Each row comes from the steps of one walk. Every step used is in the known rows, and no mark comes twice. Write the walk behind each row, first mark first.
Known rows:
menud, boma: [  9   5  37   5 -30  11  12 -30  -2  -3  -1  17  12  20 -29  38  44 -15
  20  15   2]
bisuk, boma, menud: [-53  10  -6 -11 -21 -15   4  -3  -5   4  33  23 -19  -9 -30 -44  12 -54
 -13  -4 -14]
zuli, bolem, susiri, menud, boma: [  2  17 -24 -36 -18  22 -15  20  16  10 -20  30 -59 -16  -7  30  14  10
  40   7 -16]
menud, susiri, bolem, tafa, rinar: [-10  15  43  25   1 -17  -8 -13  10  21 -49  13  29  44  -3 -18  17 -29
  78  -8 -34]
susiri, bolem, zuli: [-35  10 -17  14   5  -2  -5  20 -14  68  -1  20 106 -21   9   1  -5  -3
   2   0   4]
menud, susiri: [ 28   9  42   1 -11   0 -11 -34  -5  -2 -45 -24  -7  10  -3 -11  13 -13
  36  -6 -27]
tafa, rinar: [ -9   7   0  13   4  -6  11 -10  20  -2   0  21  20 -11 -16   3  13 -22
  37   5 -29]
bisuk, boma, bolem, zuli, menud, susiri: [ 45  15   9  11  -3  12   7 -35 -33  45   5  21  73 -17 -39 -45  23 -53
  16 -37 -31]
menud, susiri, bolem, zuli: [ -5  20  24  15  -8  -1 -15 -11 -15  59 -46  -2  90  -6   3  -9   9 -12
  35  -6 -21]
zuli, menud, susiri, bolem, tafa, rinar: [  7  10   5  17   8  22 -13 -27  -2  14 -43  25  19  36  -6 -20  29 -45
  83 -25 -28]
zuli, bolem: [-15  -7 -54 -12   4  14 -13   6  -7 -13   2  12  -6   3  -5   1 -12  -7
  22   0   8]
bisuk, boma: [-12  11  -6   2  -8 -14   8  -5  -3   4  18  28  -6  -6 -36 -36 -16  -9
 -22  -3  -4]
boma, menud, susiri, bolem, zuli: [-50  17  24   0 -20  -6 -13  -9 -20  55 -30  -6  66 -13   7 -20  31 -65
  43  -8 -29]
bisuk, boma, menud, susiri: [-33  20  26 -11 -29 -16  -5 -32 -13   4  -4   5 -26  -3 -33 -55  21 -64
  18  -8 -34]
bisuk, boma, menud, susiri, bolem: [-47  28   7   2 -28 -17  -4 -15  -9  28   1  12   9  -6 -29 -57  19 -62
  21  -8 -29]
menud, susiri, bolem, boma, bisuk: [ 23  26  12  14 -16  38 -19  -1  10  30 -35 -10  26   7   8  22  43 -56
  53 -20 -19]
bolem, boma, menud: [-48  -1  -3 -10  -2  41  -8  25  12   8   4   9 -28   5   7  19  29 -47
  16  -8  -1]
bolem, susiri: [ -9  14  -1   1   8   2  -6  22  24   7 -36   9 -53   2   5   2   0  -2
   6  -4 -12]
boma, bolem: [ 37   1   6  13   3  -2  21   5  -8  14  30 -11  39  -3  -7  -3  25 -19
  12 -14  -5]
boma, menud, susiri, bolem, tafa, rinar: [-56  13  40  10 -12 -19  -8 -13   7  20 -28   9  18  34   0 -29  46 -79
  85  -8 -42]
boma, menud, susiri: [-21   7  35 -11 -24  -7 -12 -31 -10   1 -28 -22 -21   6   0 -20  41 -62
  44  -9 -33]

Write each row's walk:
[ 60   5  14  14   4  28   2 -28 -33  45 -14  -6  90 -10  -5  -8  42 -49
  39 -36 -25]	boma, bolem, zuli, menud, susiri
[ 21  13 -18   7   0  39 -16 -27 -19  19 -32  -1  16   1  -1 -16  17 -25
  44 -23 -18]	zuli, menud, susiri, bolem
[ 32  13  42 -26 -32   8   2 -10   0  23  10  14  -6 -24 -10  33  30  22
  19  17 -17]	susiri, menud, boma
[ -2  20  15  17   2  34 -16   7  10  33 -42  -2  20  12   5  11  16  -8
  43  -9 -12]	menud, susiri, bolem, boma
[-15   9 -17  14 -10  40  -4  -8 -25  63  -2  43 105  -8 -15  27  32 -27
  23  -2  12]	susiri, bolem, zuli, menud, boma
[ 38  -2  27  23  -8  35  23 -34  -3  -3  12  44  29  48 -38  27  79 -63
  70 -19 -14]	zuli, menud, boma, bolem, tafa, rinar
[ 26  10 -18  10   4  17  13  -9 -28  43  36  34  79 -24 -36 -35  14 -42
 -10 -30  -9]	bisuk, boma, bolem, zuli, menud
[ 29  13   4  16   9   0  16  28  13  19  -2   0  -8  -2  -2   0  28 -20
  19 -16 -20]	boma, bolem, susiri
[ 11  23   5 -28   1   0 -13  40  25  28 -25   8 -68 -37  21   0 -10  29
   8  -7 -30]	bolem, susiri, menud
[-36  11 -28  15  13  42  -7  42  15  38   2  22  27   2  10  23   2   2
   8   1  12]	susiri, bolem, boma
[ 45  34  33 -27 -39  13  -5  10  25  24 -18  15 -52 -29  -1  42  52 -29
  34  -4 -35]	bolem, susiri, menud, boma, bisuk
[  7  21  18  13  -9  -3  -9 -15  -2  28 -36 -13  34   5   0 -15  12 -10
  41  -4 -22]	menud, susiri, bolem
[-26   7  28  -7 -11  41 -19  -2   9   7 -30  -8 -35  16   6  11  40 -56
  40 -15 -20]	bolem, boma, menud, susiri
[ 27   4   8  -2   3  34 -22 -39 -28  35 -49   3  58  -8   3  -8  15 -31
  31 -27 -17]	bolem, zuli, menud, susiri
[  4  -4 -23  -2  10  35 -14 -10 -26  36 -12  21  60 -19   4   2   5 -22
   2 -21   4]	bolem, zuli, menud
[ 23   7  -7  -4  -8  49  -9  19  17   3   1   1  -8   3   7  44  39 -58
  16 -16   0]	bolem, boma, bisuk
[ 41  19 -24   7  -6  74 -24 -13  -5  23 -31   0  14   3   6  17  50 -73
  57 -38 -18]	zuli, menud, susiri, bolem, boma, bisuk
[ 32  32   2 -10  -5 -15  14  31  11  36  24  25 -25 -39 -23 -40   6  -3
  -8 -18 -42]	bisuk, boma, bolem, susiri, menud
[-71  11 -27   4   1  38  -7  45   9  38  14  19  16  -4  12  13  26 -37
  16  -3   6]	susiri, bolem, boma, menud
[ 38  -3 -16  11  11  30   9  -4 -34  44  19   9  96 -21  -4   0  32 -40
  15 -31  -8]	boma, bolem, zuli, menud
[ 47  10   3  13 -13  49  16 -20  -4  10  -1  28  -9  12 -28  30  71 -44
  41 -18 -12]	zuli, menud, boma, bolem, susiri
[ 24   0  -2  -2 -19  51   4 -39 -12  -8  -1  29  -1  17 -28  33  49 -26
  28  -4   8]	zuli, menud, boma
[-57  27  11   1 -25 -18  -8 -15 -21  55  -6  20  58 -16 -27 -50  16 -64
  16  -9 -34]	bisuk, boma, menud, susiri, bolem, zuli
[-39   0 -30 -22  -5  50 -28   2   3  -6 -24   5 -37  16   0  13  27 -56
  59 -11  -9]	zuli, bolem, boma, menud, susiri
[ 49   0   6  14 -16  49  20 -33 -20   4  25  19  28  11 -34  29  69 -43
  34 -12  -1]	zuli, menud, boma, bolem
[ -2  17 -52 -38   6  15 -24  38  17  11 -22  18 -68 -30  12   1 -17  19
  27  -1 -21]	zuli, bolem, susiri, menud
[ 29  24 -26 -38 -36  29 -18  13  15   8 -14  24 -51 -24  -5  43  42 -38
  51  -3 -24]	zuli, bolem, susiri, menud, boma, bisuk
[  3  -2 -64 -17  -4  59 -22  21  10  -9   3  14 -13   4   2  43  23 -59
  36 -14   8]	zuli, bolem, boma, bisuk
